In the rows, zero is written as 128.
Known rows, with every step that occurs
vifu > zene > niluz > fudus > femup > segap: [ 95  90 112 115 109 180 128 121 130 131 131 206  29 121  93 173 111 137
 148 166 112  74 142 156 123 119 122 132 164 101  82 121]
zene > vifu > renu > niluz > fudus > femup: [ 60 101 110  86 107 130 113 159 131 142 137 179  69 107  55 193  60  96
 124 150 108  79 122 190 113 114 104 134 179 102 146 115]
segap > femup > fudus: [105 120 160  99  94  91 132 134 121 137  81 196 102 108 122 114 107 157
 152 146 151  93 106 131 129 107 112 153 158 106 169 128]
vifu > renu: [ 88 100 121  93  89 122 157 143 137 131 143 175 102 105 107 169  87 142
 122 141 106 107 119 161 140 108  95 167 142 100 169 124]
segap > femup > fudus > niluz > renu: [ 95 103 140  80 113  78 132 149 123 167  97 189  87 118 104 109 110 162
 155 153 147  72 103 144 121 113 120 156 190 122 150  96]
zene > sazo: [ 73 121 125 106 113 104 128 147 121 122 144 176 122  92 124 174 110 152
 136 150  94 123 115 166 126 131 118 179  98 113 125 123]
zene > vifu > renu: [ 76 109 118  87 114 114 159 174 146 134 157 169 111 106  91 181  84 142
 108 128 113 116 120 157 148 113 101 147 159 103 158 126]
nosazok > niluz > fudus > femup: [ 86 109 128  76  86  97 119 120 119 135 150 187  79 109 102 122 113 164
 151 155  92  54 113 173 114 103 110 157 138 106 103 135]
sazo > zene: [101 118 138 104 115  78 126 115 146 131 171 152 123 112 131 155 107 161
 132 144  78  97 121 164 139 103 119 158 126 112 129 122]
fudus > niluz > renu > vifu > zene > sazo: [ 70 116  85  76  78 119 135 159 111 116 181 175  70 113  96 210 122 128
 153 163  77  80 126 169 111 127 121 175 117 141 113 120]
renu > zene: [ 71 108 124 107 103 110 123 149 126 123 142 153 118  99 105 165 102 156
 146 149  99  97 130 153 148 104  97 154 117 105 142 136]
nosazok > rigag: [ 84 115 125 102 103  94 133  73 120 124 137 188 108 113 127 144 133 138
 145 154 102 101 134 151 115  83 111 165 103 112 160 131]
segap > femup > fudus > niluz: [103 120 158  82 101  63 139 128 123 150  94 187  84 109 121  99 116 184
 156 158 143  57 103 126 140 109 120 155 172 111 154 117]
femup > fudus: [ 90 113 140  96 102 129 129 141 130 127 111 183 110 114 144 130 106 154
 158 137 137  95 115 151 144 103 113 158 139 101 147 125]
nosazok > niluz > renu > zene: [ 69  94 111  79  91 103 123 165 122 122 155 165 132 108  95 147 119 155
 151 134 106 106 125 186 142  90  97 167 122 119 108 126]
vifu > zene > niluz > nosazok > rigag: [ 91  93 116  95  89 153 156 118 129 126 129 205 100 132 109 176 109 141
 142 149  99 112 139 170 134 119 112 139 120 114 130 136]
sazo > zene > vifu > renu > niluz: [ 79 113 121  83 114  91 127 151 152 123 166 157 121 109  93 201  69 115
 109 135 101 117 121 192 150  95 113 146 161 112 144 114]
fudus > femup: [ 85 114 141  98  99 100 129 109 113 146 148 169  88  96  91 155 119 163
 147 149  95  95 115 143 133 114 113 161 136 110 153 122]
renu > niluz: [ 78 125 149  94  96 109 100 112 127 114 128 171 115 111 114 164 121 123
 153 148  93 113 114 174 123 107 107 166 107 105 168 121]
vifu > renu > zene > niluz > fudus > femup: [ 59  64  97 106 105 144 124 194 120 148 130 176  57  96  62 189  50 139
 117 161 113  81 140 165 149 102  98 131 171  99 108 118]
segap > femup: [106 126 163 102  98  70 132 119 125 139 120 181 102 101  99 136 121 164
 138 153 107 102 111 127 118 120 108 159 141 109 176 129]
vifu > zene > sazo: [ 75 120 111 115  89 140 159 139 114 108 141 182  92 104 117 193 118 147
 139 154  89 111 121 164 128 142 113 165  99 114 120 147]
fudus > niluz > nosazok > rigag: [ 94 108 115  70 104  70 147  94 138 151 147 184 108 119 115 135 113 158
 158 159  90  61 125 176 129 111 112 160 135 123 145 119]
nosazok > niluz: [ 94 123 143  74  84  86 133 126 131 114 153 179 126 108 130 122 140 180
 148 136  98 100 111 163 143  93 109 176 106 107 127 142]
femup > fudus > niluz > renu: [ 80  97 123  74 120 115 129 159 128 157 126 177  95 125 126 129 111 165
 161 145 134  75 110 166 136 109 123 160 167 117 127  96]
sazo > zene > vifu: [ 90 122 139  93 137  66 132 144 151 134 187 149 133 116 120 170 105 167
 115 133  87 107 120 155 143 110 125 140 148 113 112 123]
segap > femup > fudus > niluz > zene: [ 95 119 148  77  98  69 134 117  99 135  93 184  68 106 114  97 138 204
 154 160 141  49  91 120 129 122 114 145 153 104 185 118]
segap > femup > fudus > niluz > nosazok: [115 113 149  69  96  73 143 150 140 167  95 187 103 110 112 107  87 181
 164 150 136  52  99 149 141 135 120 152 187 117 152 118]
vifu > renu > niluz: [ 77 108 131  91  81 125 124 130 133 116 126 175 104 102  97 182  83 103
 137 146 105 116 117 189 137  98  96 168 128 102 185 117]
femup > fudus > niluz > nosazok: [100 105 128  65 101 113 143 160 146 155 116 180 114 119 134 122  87 178
 169 141 126  55 106 171 154 128 117 158 165 110 130 113]
sazo > zene > niluz > fudus > femup > segap: [105  89 119 111 143 115  96 118 149 149 160 182  65 111 110 161  91 145
 135 162 104  75 139 171 130 103 138 140 175 110  65  95]

Rows
[ 70 123 121  73  87  83 127 132  93  90 145 182 115  91 123 146 153 185
 138 146  95 108  91 171 127 125 111 180  70 110 128 133]  nosazok > niluz > zene > sazo
[ 94 131 123  93  53 141 137 119 122  89 168 169  79 121 113 191 126 125
 153 148  81  88 138 139 123 109 103 160  98 115 161 159]  renu > vifu > zene
[ 91 109 119 102 107 140  77  87 132 131 117 190  66 103  88 159 105  94
 172 170 111  69 129 190  98 106 114 155 151 106 128 106]  renu > niluz > fudus > femup > segap
[101 107 130 101 109 115 122  93 131 140 145 182  83  96  96 153 127 148
 157 152 115  93 124 153 132 101 118 167 149 109 137 110]  fudus > femup > segap
[ 74  95 137 104 122 129 106 151 123 151 138 186  59 113  95 158  98 164
 132 158  97  84 125 152 122 124 122 138 147  99 112 113]  zene > niluz > fudus > femup
[ 98 113 131  71 108  86 142 143 149 154 155 163 115 112 108 143 104 183
 153 147  82  65 111 171 140 144 113 163 147 113 139 117]  fudus > niluz > nosazok
[ 93 103 150 102 129  91 119 146 142 130 166 162 115 116 135 161 107 178
 116 142  88 121 128 153 158 103 132 151 130 109 103 110]  sazo > zene > niluz
[107 108 116  80  98 110 113  98 138 132 148 204  71 104 105 117 122 146
 167 158 112  55 123 180 117  94 116 165 152 108  87 126]  nosazok > niluz > fudus > femup > segap
[ 65 114 122 100 126 103 124 179 135 124 156 152 128 103  92 176 105 162
 127 139 108 106 130 142 152 107 101 136 137 109 123 139]  renu > zene > vifu
[ 92  89 127 104 136 147  98 132 137 146 134 202  57 113  99 156 105 140
 145 161 114  82 135 159 122 113 124 147 162 102  92 101]  zene > niluz > fudus > femup > segap
[ 59  91  86 108  96 121 147 183 121 120 134 169 114  75  89 209  60 128
 122 153 110 115 127 184 154 114  95 171 123 114 128 129]  vifu > renu > zene > sazo
[ 91 118 132  80  94 105 121 135 136 118 145 188 103 118 128 114 116 159
 145 146  92  69 116 180 113 107 105 164 119  99 104 143]  nosazok > niluz > fudus
[ 93 106 110  79  60 144 134 122 124 101 159 204  89 131 107 198 111 112
 153 151  89 103 153 158 131 100 111 147 102 126 145 146]  renu > vifu > zene > niluz > nosazok > rigag
[ 77 107 106  90 124 108 113 156 159 127 154 166  99 118  92 193  48  97
 110 147  92  84 127 206 123 109 110 129 173 105 122 117]  sazo > zene > vifu > renu > niluz > fudus
[ 62  99 110  68 116  97 123 195 131 126 169 163 144 113  82 160 118 162
 136 124 116 116 122 182 147  92 103 149 142 122  93 129]  nosazok > niluz > renu > zene > vifu
[ 79 104 126 113 105 174 139 154 129 120 130 190  59 137 117 170 105 148
 130 157  92  86 136 152 122 134 111 132 129  94 102 141]  vifu > zene > niluz > fudus
[100 105 114 110 116 134 109  98 137 144 139 193  64 106  98 148 107 126
 159 164 107  60 130 164 105 116 114 155 161 105 113 113]  niluz > fudus > femup > segap
[ 81 133 104  99  62 136 136 141 110  87 166 180  86 104 118 216 116 117
 150 156  78 102 133 154 118 126 113 171  82 126 134 152]  renu > vifu > zene > sazo
[ 88 107 115  92 124  80 157 162 158 136 181 153 118 108 104 189  72 144
  99 130  98 109 121 167 157 103 115 142 172 114 132 118]  sazo > zene > vifu > renu
[ 88 114 136  80 108 105 135 136 130 142 119 174  93 117 145 116 115 184
 161 149 128  60 110 148 155 103 122 160 148 106 131 119]  femup > fudus > niluz
[ 92  90  96  98  92 153 102 102 139 133 117 198  54 100  73 178  70  75
 154 168 121  71 131 204 110 102 102 158 178 103 144 101]  vifu > renu > niluz > fudus > femup > segap
[ 86  96 103  82  72 123 135 103 136 127 116 196 119 110  89 181  69  74
 149 149 108 108 129 216 121  96  93 163 137 115 189 114]  vifu > renu > niluz > nosazok > rigag
[ 52  96 107  94 137 116 119 197 134 142 161 150 135 113  73 188  98 146
 129 131 111 122 131 165 135 112 102 136 155 118 121 114]  niluz > renu > zene > vifu
[ 93 117 142  83  89 117 106 135 142 127 128 172 135 111  99 172  92 116
 162 141  92 109 109 200 126 133 104 164 126 110 169 116]  renu > niluz > nosazok
[ 78 102 140 106 128 140 107 166 136 131 137 186  88 127 123 152 103 155
 125 153  96  96 131 156 119 126 116 141 129  93 110 118]  zene > niluz > fudus
[ 54  94  93  83  99  95 122 190 111 118 154 173 140  91  96 172 113 148
 145 142 107 123 116 202 137 109 108 182 106 129  81 121]  nosazok > niluz > renu > zene > sazo
[ 67 125 131  69 135  74 134 143 117 126 169 154  90 112 102 148 149 207
 128 144  91  71 100 131 136 127 115 135 131 105 153 118]  fudus > niluz > zene > vifu
[ 88 120 125  54  67  98 106 147 127 106 181 179 122 117 109 154 135 133
 157 132  93 107 123 173 115  83 107 185 104 132 142 127]  nosazok > niluz > renu > vifu
[ 78 113 130  76 103 106 129 127 107 124 117 171  82 115 137 113 136 201
 162 151 129  52  99 139 144 116 115 146 130  99 160 113]  femup > fudus > niluz > zene
[ 90  96 149  85 116 126 124 181 147 141 143 181 127 117 113 167  93 172
 136 134  96 124 119 166 149 138 115 157 131 107 133 112]  zene > niluz > nosazok
[100 108 131  78  64 161 134 173 138 106 164 181  94 126 105 207  99 137
 148 136  85 109 140 156 140 131 108 150 116 118 141 141]  renu > vifu > zene > niluz > nosazok
[ 83 121 129  85 108  64 132 139  86 129  89 191  78  89 119 124 130 194
 150 167 139  66  87 135 123 140 125 157 139 116 150 112]  segap > femup > fudus > niluz > zene > sazo
[ 67 105 122  85  76 129 118 114 106  99 124 168  91 101  88 182 109 121
 136 147 102 107 107 183 126 111  91 158 110  95 219 114]  vifu > renu > niluz > zene
[ 57 125 125  94 101 108  91 124  90  90 124 173 110  91 109 188 134 133
 147 159  91 123  99 182 108 140 111 171  70 107 171 113]  renu > niluz > zene > sazo
[ 89  99 121  77  77 134 130 153 149 131 124 176 123 107  84 189  59 102
 146 139 103 111 112 209 134 123  93 167 147 107 185 109]  vifu > renu > niluz > nosazok
[ 86  99 128  83 112 104  88 168 139 126 198 162 111 123 113 196 106 127
 130 138  81 129 140 166 131  88 128 161 130 134 120  94]  sazo > zene > niluz > renu > vifu
[ 65  99 108  61 113 108 158 178 121 131 129 170  75 114 109 144  99 182
 126 138 145  64 100 144 160 111 110 132 175  98 159 114]  femup > fudus > niluz > zene > vifu > renu
[ 94  96 136  97  91 161 154 168 140 128 135 183  99 130 105 185  98 161
 136 136  94 113 125 168 151 145 110 143 133 105 122 134]  vifu > zene > niluz > nosazok
[ 86 120 138  69  81  90 127 115 105  94 150 175 109 107 121 120 162 192
 146 138  94  93  98 159 133 107 103 165  88 101 157 135]  nosazok > niluz > zene
[ 64 119 117 101 108 104 124 132  95 106 142 173 104  90 119 177 133 168
 136 153  92 116 103 156 117 146 112 165  81 107 156 121]  niluz > zene > sazo
[ 55 106 102  91  84 122 119 142  95  91 119 177  96  86  91 205  99 116
 131 156  99 126 101 194 120 132  99 173  94 104 185 110]  vifu > renu > niluz > zene > sazo
[ 99 116 134  63  84  72 110 155 119 144 127 188  78 115 102 132 114 136
 169 154 139  63 117 134 113  95 119 162 173 134 164 103]  segap > femup > fudus > niluz > renu > vifu
